What can hang from each mark
kufaf: dibe limu
fatezi: dibe zovuta
mazus: zovuta
berasep: zovuta
zovuta: berasep mazus sopu
dibe: fatezi kufaf
sopu: zovuta
limu: kufaf

Known rows, with every way that one mark hangs from another
(fatezi (zovuta mazus)): [-0.535  0.072  1.967  0.145  1.993 -1.404 -3.088  0.954 -0.491  0.052
  2.036  2.395 -0.361  0.291  1.017 -2.017  1.549 -0.441  3.376 -0.488]
(kufaf (dibe (fatezi zovuta)) limu): [-1.940 -4.533  7.946 -6.196  1.847 -0.785 -5.411  1.692  4.099 -0.125
 -6.779  0.197  4.564  0.475  0.360  1.778  2.150  0.042  5.415  0.628]
(dibe (fatezi zovuta) (kufaf limu)): [-4.337 -1.902  2.739 -7.736  1.700  1.446 -7.110  2.535  4.874 -1.579
 -6.078 -2.070  3.881 -2.723  0.035  1.002  4.118  0.840  5.067 -0.309]
(dibe fatezi): [-2.341  0.018  1.680 -1.569  0.469  4.333 -0.318 -1.668  1.340 -0.426
 -1.828 -1.766  3.084  0.775 -0.551  2.555  2.416  1.759  0.015 -0.410]
(dibe (fatezi (zovuta berasep mazus sopu)) (kufaf limu)): [-4.099  1.940  3.276 -8.008  2.271  1.235 -6.951  1.075  6.814 -1.363
 -2.004  0.116  2.794 -4.902 -2.467  5.255  6.440  0.342  5.157 -0.138]
(kufaf (dibe fatezi) limu): [-2.048 -3.267  7.274 -5.196  0.993 -0.389 -3.775  1.316  4.778  0.312
 -6.382 -0.052  5.058  0.402 -0.405  3.186  2.107 -0.613  3.367  0.981]
(zovuta berasep mazus sopu): [ 0.600  7.799  1.016 -0.716  1.237 -0.517  0.259 -3.142  3.888  0.484
  8.345  4.519 -2.153 -4.354 -5.228  8.708  4.751 -1.132  0.219  0.232]
(limu (kufaf (dibe (fatezi zovuta)))): [ 1.419 -4.035  3.889 -4.794 -0.902  1.537 -1.607 -0.527 -0.260 -2.201
  1.106 -0.607 -1.339  0.056 -4.507  0.517  0.171 -3.394  2.887  0.458]
(mazus zovuta): [ 0.988  2.985  1.173 -0.262  0.883 -0.983  3.037 -0.175 -1.273 -5.085
  3.053 -2.265  0.573 -0.235  0.912  3.243 -1.090 -0.766 -1.528  2.297]
(limu (kufaf dibe)): [ 2.506 -3.183  2.606 -3.354 -1.740 -0.332 -0.296  0.012 -0.477 -1.625
  2.297  0.044 -2.449 -0.423 -4.815  0.302 -0.988 -4.678  1.377  0.909]
(limu (kufaf (dibe (fatezi (zovuta mazus))))): [ 0.975 -2.751  4.163 -3.757 -0.726  1.303 -1.519 -0.439  0.082 -1.770
  2.457  0.269 -1.048  0.046 -4.782  0.895  0.870 -4.190  2.457  0.582]
(sopu (zovuta berasep mazus)): [ 0.771  2.665 -0.120 -1.907  1.519 -0.025 -1.073 -0.516 -0.408  0.187
  4.113  4.345 -3.619 -2.095 -0.773  2.098  2.609 -1.937  0.780  0.646]
(sopu zovuta): [ 0.553 -2.078 -0.149 -3.950  0.462 -0.233 -1.822  1.248 -2.901 -0.558
 -0.168  1.040 -2.896 -0.327  1.440 -0.752  0.294  0.360  0.781  0.333]
(mazus (zovuta sopu)): [ 1.106  3.603  1.843 -2.843  0.748 -1.552  2.473 -0.610 -1.081 -5.598
  4.565 -2.467 -0.164 -1.442 -0.500  6.512 -0.178  0.790 -1.367  2.216]
(fatezi (dibe kufaf) (zovuta berasep mazus)): [-0.010  0.696 -2.784 -2.701  4.871  0.207 -6.175  2.250  3.780  1.907
  4.209  3.198 -3.405 -3.042 -2.050 -3.540  4.021 -2.227  5.995 -0.914]
(fatezi dibe (zovuta mazus sopu)): [ 0.568 -0.990  0.895 -3.043  4.347 -0.777 -5.319  1.303  0.153  2.538
  5.896  2.350 -2.547 -0.106 -0.958 -2.085  3.502  0.908  4.344 -0.922]
(dibe fatezi (kufaf limu)): [-4.609 -0.064  1.871 -6.374  0.572  2.102 -4.796  1.996  5.921 -0.882
 -5.575 -2.533  4.546 -2.865 -1.046  2.996  4.073 -0.075  1.966  0.265]
(fatezi (dibe (kufaf limu)) (zovuta berasep mazus sopu)): [ 0.004  1.013  0.470 -6.215  5.185 -1.619 -7.869  1.890  4.935  1.962
  4.692  3.396 -2.739 -4.583 -3.000  0.197  5.593 -1.068  6.745 -0.333]
(kufaf limu): [-0.415 -0.737  5.306 -1.848  1.202 -2.623 -2.351  0.182  1.949  1.015
 -2.279  0.567  2.907 -0.394  1.069  0.904  1.397 -0.799  0.923  1.515]
(berasep (zovuta mazus)): [-2.926  4.292  0.983  2.085  0.871 -1.249 -1.801  0.977 -2.659 -1.193
  6.928 -1.349 -1.832  0.381  0.101  0.662  0.163 -0.069 -1.762  2.043]

Rows
[-1.340 -1.116  2.999 -4.564  0.993  1.616 -3.035  0.374  3.495 -1.002
 -1.617  1.244  0.908 -0.531 -2.430  3.831  2.367  0.438  4.521 -0.843] -> (kufaf (dibe (fatezi (zovuta berasep mazus sopu))))
[-2.345 -3.187  8.220 -5.144  1.958 -1.074 -5.341  1.697  4.549  0.365
 -5.280  1.082  4.889  0.537  0.104  2.186  2.836 -0.828  4.988  0.769] -> (kufaf (dibe (fatezi (zovuta mazus))) limu)
[ 1.281 -3.134  3.449 -4.125 -1.468  1.877 -0.506 -0.751  0.163 -1.886
  1.360 -0.845 -1.040 -0.033 -5.059  1.529  0.197 -3.814  1.387  0.707] -> (limu (kufaf (dibe fatezi)))
[-1.856  1.992  3.147 -3.221  2.332  3.475 -2.553 -2.648  2.246 -0.945
  1.663  0.911  1.304 -1.250 -1.981  4.876  4.811  2.091  3.089 -0.828] -> (dibe (fatezi (zovuta berasep mazus sopu)))
[ 2.161  5.737  1.294 -2.692  1.527 -0.795  3.058 -2.579  0.538 -5.899
  6.036 -0.916 -1.476 -3.410 -2.169  8.533  0.763  0.176 -0.477  2.374] -> (mazus (zovuta berasep sopu))
[ 1.628 -1.368  4.209 -5.056 -0.487  1.375 -1.520 -1.597  1.038 -2.064
  3.958  0.876 -2.048 -1.401 -6.260  3.539  1.831 -3.742  2.944  0.494] -> (limu (kufaf (dibe (fatezi (zovuta berasep mazus sopu)))))
[-2.681  5.031  1.625 -0.541  0.615 -1.859 -2.320  0.496 -2.517 -1.628
  8.444 -1.526 -2.552 -0.940 -1.312  4.017  1.061  1.451 -1.604  1.774] -> (berasep (zovuta mazus sopu))
[-1.870 -2.108  7.946 -5.107  2.374 -0.725 -5.094  0.834  5.379  0.198
 -4.634  1.900  4.233 -0.394 -0.684  3.085  3.373 -1.133  5.440  0.844] -> (kufaf (dibe (fatezi (zovuta berasep mazus))) limu)
[-0.683 -1.895 -1.601 -3.839  2.686 -0.379 -4.708  3.341  3.628  2.652
 -0.385 -0.429 -0.363 -1.683 -0.839 -3.130  2.201 -1.438  2.244  0.184] -> (fatezi (dibe (kufaf limu)))
[-1.433 -3.420  3.002 -5.661  0.494  1.523 -3.389  1.246  2.289 -1.388
 -3.718 -0.358  1.230  0.293 -1.368  2.500  1.196  1.583  4.548 -0.932] -> (kufaf (dibe (fatezi (zovuta sopu))))
[-1.011 -1.040  1.039 -6.321  4.405 -2.342 -8.436  3.884  3.296  2.265
  3.251  1.756 -1.456 -2.698 -1.234 -1.832  4.658 -0.324  5.752 -0.472] -> (fatezi (dibe (kufaf limu)) (zovuta mazus sopu))
[ 0.887 -1.777 -0.205 -8.246  4.946 -1.134 -7.933  1.695  4.079  0.868
  1.834  1.557 -3.322 -4.748 -2.459 -0.599  4.198  0.701  7.651 -0.538] -> (fatezi (dibe (kufaf limu)) (zovuta berasep sopu))
[ 1.960 -3.069  3.619 -4.751 -0.424  1.896 -1.375 -1.467  0.559 -2.338
  1.820  0.069 -1.971 -0.907 -5.353  1.494  0.698 -3.705  3.351  0.511] -> (limu (kufaf (dibe (fatezi (zovuta berasep)))))
[-1.413 -3.591  7.637 -6.111  2.234 -0.479 -5.154  0.724  4.966 -0.359
 -6.000  0.996  3.893 -0.423 -0.412  2.809  2.722 -0.226  5.926  0.756] -> (kufaf (dibe (fatezi (zovuta berasep))) limu)
[ 1.084 -2.319  4.464 -5.125 -0.907  1.001 -1.816 -0.634  0.259 -1.948
  3.273  0.176 -1.488 -0.522 -5.483  2.583  1.406 -3.397  2.497  0.439] -> (limu (kufaf (dibe (fatezi (zovuta mazus sopu)))))
[-1.537 -3.770  2.631 -4.361  0.590  1.780 -3.077  1.439  2.199 -1.128
 -4.441 -0.330  1.650  0.906 -0.694  0.935  0.835  0.780  4.464 -0.912] -> (kufaf (dibe (fatezi zovuta)))
[ 1.368  0.378 -0.231 -0.232  5.421  0.439 -4.186 -0.233  1.641  2.704
  5.750  4.024 -3.050 -0.876 -1.181 -3.382  3.543 -1.377  5.027 -0.624] -> (fatezi dibe (zovuta berasep mazus))
[-3.630 -0.511  2.415 -7.588  2.317  1.950 -6.626  1.176  6.116 -1.839
 -5.037 -0.975  3.022 -4.119 -1.155  2.352  4.784  0.358  5.663 -0.110] -> (dibe (fatezi (zovuta berasep)) (kufaf limu))
[-5.030  0.012  3.248 -6.259  1.877  1.105 -6.948  2.741  5.506 -0.885
 -4.127 -0.861  4.317 -2.672 -0.349  1.617  5.099 -0.306  4.408 -0.145] -> (dibe (fatezi (zovuta mazus)) (kufaf limu))
[-0.374 -4.505 -0.277 -5.723  4.386 -1.342 -7.984  4.110  2.200  1.681
 -1.148  0.246 -1.303 -1.518  0.712 -5.929  2.360 -0.231  6.550 -0.521] -> (fatezi (dibe (kufaf limu)) zovuta)
